Known rows, with every way that one mark hangs from another
fugof{vofa{mizup{zenif}}}: -0.49,-0.09,-0.97,0.72,1.39,-0.24,-0.48,0.51,-0.11,-2.17,0.57,-1.48,1.70,2.51,1.47,1.18,-1.45,0.93,0.09,4.05,-0.16,1.05,1.74,-1.88
mizup{rufe vofa}: -0.59,0.02,1.52,0.99,0.02,0.73,1.48,0.25,-2.10,-0.15,0.97,0.68,1.90,1.27,0.07,0.95,1.35,1.54,0.50,-0.41,0.11,0.88,0.32,-0.04
zenif{mizup soko{rufe{logadot}}}: 0.01,0.81,0.80,-1.09,-0.52,0.11,3.73,-0.01,-0.02,-0.05,0.72,-0.93,-0.15,-1.91,-0.22,0.89,-3.47,-3.11,-0.46,1.57,-1.94,-1.30,1.68,3.11
soko{rufe{mizup{zenif}}}: -0.08,-1.13,0.35,0.71,0.27,-1.99,4.48,0.23,-1.22,-0.48,0.48,-1.05,-0.09,0.40,0.54,-0.66,-0.06,-3.51,0.93,0.72,-0.42,-0.30,1.88,1.01
zenif{soko{rufe}}: -0.18,0.41,0.67,-0.47,1.17,0.04,4.01,0.22,-1.15,-0.06,0.72,0.34,-0.01,-0.62,-0.26,0.24,-2.10,-3.88,-1.03,1.07,-1.01,-0.02,-0.05,2.58
zenif{mizup rino soko}: -0.02,0.76,0.75,-0.54,0.00,-1.09,4.20,-0.18,-1.25,-0.60,-0.17,0.45,-0.67,0.98,0.45,0.22,-0.74,-0.62,0.13,3.21,-1.07,0.08,-0.61,2.98
rufe{logadot mizup soko{zenif}}: -0.45,-1.21,0.70,0.25,-1.09,-0.17,0.40,-0.34,3.32,1.94,1.30,-0.79,-0.30,0.81,-0.35,0.47,2.28,-0.23,-1.34,-2.06,-0.91,0.06,0.96,3.55
logadot{rufe{mizup{zenif{soko}}}}: -0.89,-2.21,0.45,1.31,-1.78,-2.01,6.01,0.79,0.90,1.17,0.91,-0.98,0.40,1.46,0.43,-0.42,-1.68,0.73,-0.24,2.32,-0.16,0.84,1.45,2.56
fugof{vofa{mizup}}: -0.36,1.25,-1.15,0.51,1.17,0.99,-1.19,0.16,-0.02,-1.63,-0.03,-1.49,1.29,2.70,0.82,1.17,-1.44,1.22,-0.59,2.59,-0.31,1.23,1.33,-0.35
soko{rufe{mizup{vofa}} zenif{rino}}: 0.01,0.06,0.59,0.41,2.78,-0.06,5.79,-0.79,-1.74,0.63,0.48,0.68,0.24,2.73,0.02,-0.49,4.60,-1.72,0.02,-0.08,-0.49,0.79,0.54,4.71
mizup{vofa zenif{rino soko}}: -0.29,-1.83,1.37,0.37,1.21,-0.96,5.16,0.37,-1.55,0.11,0.32,1.03,0.68,1.28,0.74,0.57,1.40,-0.42,0.72,4.00,0.22,1.45,-0.66,1.00
rufe{logadot mizup{zenif{rino}}}: 0.22,-2.78,0.66,1.00,-1.98,-2.06,3.34,0.17,0.35,0.24,1.08,-2.21,-1.23,0.38,0.59,-0.20,1.73,-0.23,1.83,1.94,-0.07,0.94,0.16,0.77
fugof{vofa{mizup{rufe{soko{zenif}}}}}: -1.27,1.33,0.48,0.79,1.78,1.22,-1.18,0.03,0.32,-1.47,2.28,-0.02,3.04,4.08,0.81,2.16,0.90,2.39,-2.26,0.66,-1.29,1.53,0.43,1.67
fugof{vofa{mizup{rufe zenif}}}: -0.97,-0.03,0.34,1.60,0.46,-0.30,0.25,0.86,-1.70,-3.03,2.07,-1.42,2.78,3.02,1.55,1.73,-1.12,1.87,0.30,3.58,-0.48,1.63,1.16,-1.81
pade{mizup{rufe vofa zenif} mumobiz}: 0.04,-3.90,1.20,0.75,2.34,-0.05,2.26,0.30,-1.44,-0.89,1.76,1.35,4.51,-0.33,-0.79,1.14,2.77,-0.24,0.72,0.02,0.80,1.77,0.80,-3.08
rufe{mizup soko{zenif{rino}}}: -0.26,-0.65,0.64,0.36,0.73,-1.07,2.62,-0.71,0.79,1.07,0.42,0.34,-0.46,2.70,0.17,-0.24,4.53,-0.21,-0.89,-0.72,-0.65,0.90,-0.94,4.08
rufe{logadot mizup}: -0.07,-1.18,0.34,0.72,-2.67,-0.52,1.30,0.16,1.35,0.88,0.65,-1.99,-1.13,0.11,-0.17,-0.10,0.04,-0.41,0.43,-0.50,-0.29,0.39,1.21,1.42
vofa{mizup{rufe{logadot}}}: -0.69,0.03,1.36,1.17,-1.88,0.88,-1.17,0.23,0.20,-1.52,2.34,-1.91,1.86,-0.43,0.41,1.27,-0.89,1.39,0.68,0.74,0.06,0.44,0.25,-1.04
pade{mumobiz}: 0.57,-1.66,0.09,-0.43,0.59,0.15,0.06,-0.16,0.33,0.41,-0.60,0.84,0.37,-0.49,-0.46,-0.39,1.95,-1.72,-1.15,0.17,-0.17,0.61,0.31,-0.85
rufe{logadot mizup soko{zenif{rino}}}: -0.15,-1.49,0.80,0.13,-0.77,-0.58,1.83,-0.62,2.27,1.79,1.23,-0.76,-0.92,1.42,-0.19,0.31,4.02,0.01,-0.75,-0.85,-0.88,0.78,-0.66,4.13
vofa{mizup{zenif{soko}}}: -0.84,-0.73,0.68,0.67,0.31,-0.77,1.96,0.52,0.36,-1.60,1.21,-0.24,1.76,0.45,1.21,0.61,-2.43,-1.24,0.26,4.17,0.41,0.25,0.60,-0.58
logadot{rufe{mizup soko}}: -0.53,-1.26,0.24,0.65,-1.28,-0.77,2.22,-0.04,1.95,2.36,-0.95,-1.35,0.31,1.49,-0.20,-0.34,0.30,2.04,-0.93,-1.33,-0.24,0.29,1.50,2.62
logadot{rufe{soko}}: -0.30,-0.84,0.08,-0.26,-0.06,0.21,0.15,-0.15,2.07,2.06,-0.94,-0.54,0.93,0.05,-0.34,0.41,-0.18,2.66,-1.22,-1.11,-0.16,-0.22,0.56,1.13
logadot{rufe{mizup soko{zenif{rino}}}}: -0.39,-1.23,0.30,0.45,0.35,-0.87,3.46,-0.67,1.56,2.31,0.19,-0.21,0.06,2.73,-0.16,-0.42,3.84,2.60,-1.36,-0.80,-0.56,0.82,-0.39,4.80
pade{mizup{vofa zenif}}: -0.07,-2.28,-0.15,0.25,2.70,-0.13,1.37,0.13,-0.18,-0.39,0.73,0.60,3.30,-0.33,-0.44,1.02,0.45,0.53,1.49,0.27,1.33,0.50,1.06,-2.31

Rows
-1.03,-2.30,0.85,1.39,-0.86,-1.26,6.85,0.72,0.41,1.91,0.17,-0.39,1.31,2.39,0.36,-0.01,-0.68,1.61,0.00,2.30,0.27,1.07,2.43,2.67
logadot{rufe{mizup{vofa zenif{soko}}}}
-0.65,-0.19,0.73,0.21,1.68,-0.69,3.74,0.33,-0.86,-1.90,1.24,-0.39,1.83,-0.17,0.99,0.47,-2.88,-3.69,0.13,3.86,-0.21,-0.29,1.06,0.25
vofa{mizup{zenif{soko{rufe}}}}
-0.29,-2.56,0.77,1.22,-1.63,-0.86,2.75,0.39,0.92,1.16,0.50,-1.41,0.38,0.69,0.39,0.32,1.24,0.19,1.43,0.91,0.34,0.44,2.68,0.11
rufe{logadot mizup{vofa zenif}}
-0.09,-0.37,-0.71,0.73,1.84,-0.59,0.90,0.19,-1.12,-2.38,0.48,-1.62,1.15,3.04,1.58,1.05,0.46,1.48,0.78,5.22,-0.12,1.83,0.16,-1.19
fugof{vofa{mizup{zenif{rino}}}}
-0.82,1.28,0.07,1.35,0.34,0.86,-0.54,0.53,-1.78,-2.53,1.55,-1.46,2.30,3.26,0.98,1.68,-1.07,1.96,-0.47,2.23,-0.66,1.76,0.67,-0.28
fugof{vofa{mizup{rufe}}}
-0.50,0.35,1.78,0.39,-1.68,0.70,1.46,-0.02,-0.81,-0.09,0.96,-0.55,1.55,-0.08,0.01,1.53,-0.07,2.21,1.18,0.00,-0.80,-0.57,2.10,0.49
zenif{mizup{rufe{logadot} vofa}}
-0.09,-0.31,1.21,0.59,1.31,-0.57,8.09,0.02,-2.70,0.61,-0.17,0.05,-0.13,2.39,0.05,-0.21,1.36,-3.45,0.24,1.82,-0.65,1.46,0.32,4.89
zenif{rino soko{rufe{mizup{vofa}}}}
-0.87,-0.80,0.53,1.47,-0.89,0.23,-0.55,0.92,-0.24,-2.37,2.87,-2.61,2.34,1.71,1.24,2.31,-1.54,2.32,0.29,3.42,-0.71,1.58,1.38,-1.93
fugof{vofa{mizup{rufe{logadot} zenif}}}
-0.11,0.09,0.45,0.62,1.09,0.00,4.50,-0.13,-1.74,0.65,-0.73,-0.39,0.44,1.52,-0.10,-0.32,0.89,-2.39,0.42,-0.58,-0.25,0.06,2.39,2.63
soko{rufe{mizup{vofa}}}
-0.49,-1.10,2.02,0.32,-2.02,0.40,-0.73,0.29,1.06,0.64,1.58,-1.03,0.88,-0.83,-0.30,1.53,0.15,0.92,-0.47,-1.47,-0.89,0.28,-0.30,0.35
mizup{rufe{logadot soko}}
-0.49,-1.22,1.03,0.29,1.07,0.15,-0.24,0.10,-0.32,-0.65,1.73,0.11,3.13,-0.26,-0.93,1.58,0.14,0.59,-0.01,-2.46,0.07,0.88,-1.01,-0.49
pade{mizup{rufe{soko}}}
-0.94,-0.55,1.38,1.61,-0.38,-0.78,0.44,0.49,-1.30,-2.66,2.17,-0.63,2.64,0.82,1.36,0.83,-0.58,0.64,1.42,2.36,0.56,0.31,0.39,-2.37
vofa{mizup{rufe zenif}}
-0.79,0.71,1.64,0.27,-0.45,1.07,1.22,-0.34,-0.04,0.06,2.21,0.67,2.01,0.48,-0.01,1.62,1.65,2.53,-0.04,-0.53,-1.14,-0.59,1.81,2.09
soko{zenif{mizup{rufe{logadot} vofa}}}
-1.02,0.98,0.66,1.01,0.61,0.86,-1.32,0.45,-0.68,-1.66,1.03,-1.27,2.68,3.50,0.88,2.21,-0.84,1.91,-1.30,1.32,-0.95,1.58,0.68,-0.06
fugof{vofa{mizup{rufe{soko}}}}
-0.30,-0.81,0.86,-0.17,1.23,-1.09,4.78,0.59,-1.21,-0.53,1.27,0.26,0.48,-0.92,0.36,0.33,-2.08,-4.16,-0.40,2.35,-0.85,-0.12,0.43,1.16
mizup{zenif{soko{rufe}}}
0.64,-3.94,-0.41,-0.27,2.33,-0.76,0.62,-0.02,0.62,-0.61,0.85,0.70,2.59,-1.58,-0.86,0.21,1.43,-1.81,0.35,0.41,0.66,0.97,0.42,-3.15
pade{mizup{zenif} mumobiz}
-1.01,-1.64,2.06,1.06,-1.55,-0.23,-1.05,0.42,1.27,-1.21,2.26,-1.67,2.52,-0.61,0.97,1.86,-0.51,0.74,0.71,1.29,-0.02,0.06,0.72,-2.06
vofa{mizup{rufe{logadot soko} zenif}}
-0.33,-1.61,1.09,0.53,-1.42,0.23,1.30,-0.11,2.03,2.47,-0.65,-1.23,0.28,1.02,-0.29,0.85,1.59,0.32,-0.14,-1.47,-0.17,0.38,2.21,2.00
rufe{logadot mizup{vofa} soko}
-0.73,0.54,0.30,1.20,-1.03,1.33,-1.37,0.58,-0.11,-1.85,2.35,-2.55,1.87,1.87,0.67,2.23,-1.71,2.38,-0.30,2.00,-0.95,1.73,0.90,-0.51
fugof{vofa{mizup{rufe{logadot}}}}
-0.19,-1.53,0.78,0.39,-2.41,-0.51,0.40,0.03,2.42,1.78,0.07,-1.88,-0.82,0.17,-0.22,0.41,0.50,-0.46,-0.39,-1.43,-0.57,0.12,1.19,1.78
rufe{logadot mizup soko}
-0.46,-2.19,-0.04,1.33,-1.40,-1.95,3.70,0.45,0.78,0.93,0.24,-1.51,0.36,1.21,0.43,-0.74,-0.03,1.85,0.64,0.85,0.27,0.31,1.99,0.78
logadot{rufe{mizup{zenif}}}
-0.82,-0.33,1.88,0.81,-1.60,0.89,-1.93,0.11,1.23,-0.65,1.62,-1.73,2.11,-0.18,0.38,1.80,-0.49,1.08,-0.04,-0.14,-0.27,0.23,0.24,-0.53
vofa{mizup{rufe{logadot soko}}}
-0.40,-0.82,0.98,0.49,1.62,-0.29,3.45,-0.75,0.42,1.76,-0.11,1.11,0.49,3.44,0.14,0.13,5.57,0.36,-0.63,-0.74,-0.19,1.17,0.04,4.27
rufe{mizup{vofa} soko{zenif{rino}}}
0.09,-2.07,0.54,1.13,-0.69,-2.60,4.11,0.08,-1.13,-0.40,0.38,-0.94,-0.90,1.94,0.91,-0.74,2.34,-0.63,1.62,2.32,0.21,1.06,-0.18,0.72
rufe{mizup{zenif{rino}}}
0.24,0.13,0.86,-0.52,1.64,-0.41,5.28,-0.02,-2.16,-0.30,0.66,0.19,-0.56,0.01,-0.06,0.12,-0.39,-3.53,-0.33,2.16,-1.08,0.74,-1.59,3.32
zenif{rino soko{rufe}}
-1.00,-2.10,2.56,1.14,-1.60,-0.15,3.76,0.98,-0.61,0.13,2.85,-0.07,1.96,0.01,0.37,1.84,-0.70,0.37,0.44,2.12,-0.38,1.10,0.56,0.44
mizup{rufe{logadot} vofa zenif{soko}}
-0.61,-0.41,0.41,0.35,0.21,-0.67,1.25,-0.40,1.90,1.30,0.59,0.58,0.10,2.26,0.00,-0.05,2.52,-0.50,-1.47,-1.88,-0.62,0.15,0.75,3.52
rufe{mizup soko{zenif}}
-0.53,-2.50,1.04,1.03,-2.80,-1.89,4.24,0.90,1.30,0.57,1.94,-1.59,-0.66,0.16,0.41,0.30,-1.43,-1.78,0.28,2.34,-0.45,0.74,1.22,1.88
rufe{logadot mizup{zenif{soko}}}
-0.84,-0.12,-0.33,0.75,1.16,-0.39,1.71,0.87,-0.10,-1.92,1.26,-0.99,1.75,2.61,1.44,1.55,-2.81,0.02,-0.78,5.47,-0.57,1.59,1.20,0.08
fugof{vofa{mizup{zenif{soko}}}}
-0.64,-1.24,0.53,0.81,-0.36,0.00,2.92,-0.13,1.35,3.05,-1.61,-0.69,1.05,2.32,-0.23,0.09,1.49,2.88,-0.61,-1.36,0.19,0.55,2.44,2.74
logadot{rufe{mizup{vofa} soko}}
0.46,-2.27,0.79,0.58,-0.69,-1.98,5.00,0.02,-0.84,-0.06,1.15,-2.30,-1.07,-0.50,0.37,-0.27,1.26,-2.90,1.61,1.67,-0.69,0.32,0.59,1.51
soko{rufe{logadot mizup{zenif{rino}}}}
-0.44,1.38,0.24,-0.47,1.79,0.68,1.46,-0.77,0.17,0.30,-0.07,1.89,1.49,1.33,0.20,0.52,1.77,1.56,-0.41,0.10,-0.53,-1.04,2.20,2.21
soko{zenif{mizup{vofa}}}
0.15,0.19,0.25,0.25,1.75,-0.87,5.08,-0.66,-1.32,-0.08,1.15,0.04,-0.72,1.78,-0.02,-0.87,3.48,-2.47,-0.27,-0.05,-0.91,0.61,-0.36,4.61
soko{rufe{mizup} zenif{rino}}
-0.07,-1.03,0.31,0.69,1.02,-1.05,1.08,-0.16,-0.75,-2.02,0.47,-0.73,1.17,0.68,1.44,0.14,0.90,0.26,1.82,3.85,0.81,0.58,-0.53,-1.67
vofa{mizup{zenif{rino}}}
-0.07,-2.34,1.84,0.97,-1.70,-1.18,2.16,0.45,-1.11,-0.96,2.83,-1.20,0.44,-0.75,0.57,1.05,1.45,1.12,1.80,1.98,-0.38,1.08,-1.48,-1.00
mizup{rufe{logadot} zenif{rino}}
-0.33,-1.76,1.38,-0.19,0.77,0.15,4.71,0.55,-0.10,0.76,1.33,-0.33,1.14,-1.40,0.04,1.30,-1.67,-2.89,0.15,2.29,-0.69,-0.02,1.68,1.28
mizup{vofa zenif{soko{rufe{logadot}}}}
0.14,-1.05,1.19,0.26,-1.01,-0.90,6.57,0.19,-0.71,0.58,1.27,-1.83,-1.65,0.10,-0.26,0.02,-0.26,-3.85,-0.02,1.69,-1.33,1.00,-0.36,4.77
zenif{rino soko{rufe{logadot mizup}}}
-0.64,-0.30,0.58,1.61,1.00,-0.72,1.67,0.60,-2.59,-3.24,2.03,-1.42,2.12,3.47,1.70,1.56,0.50,2.02,0.96,4.76,-0.43,2.46,-0.46,-1.25
fugof{vofa{mizup{rufe zenif{rino}}}}
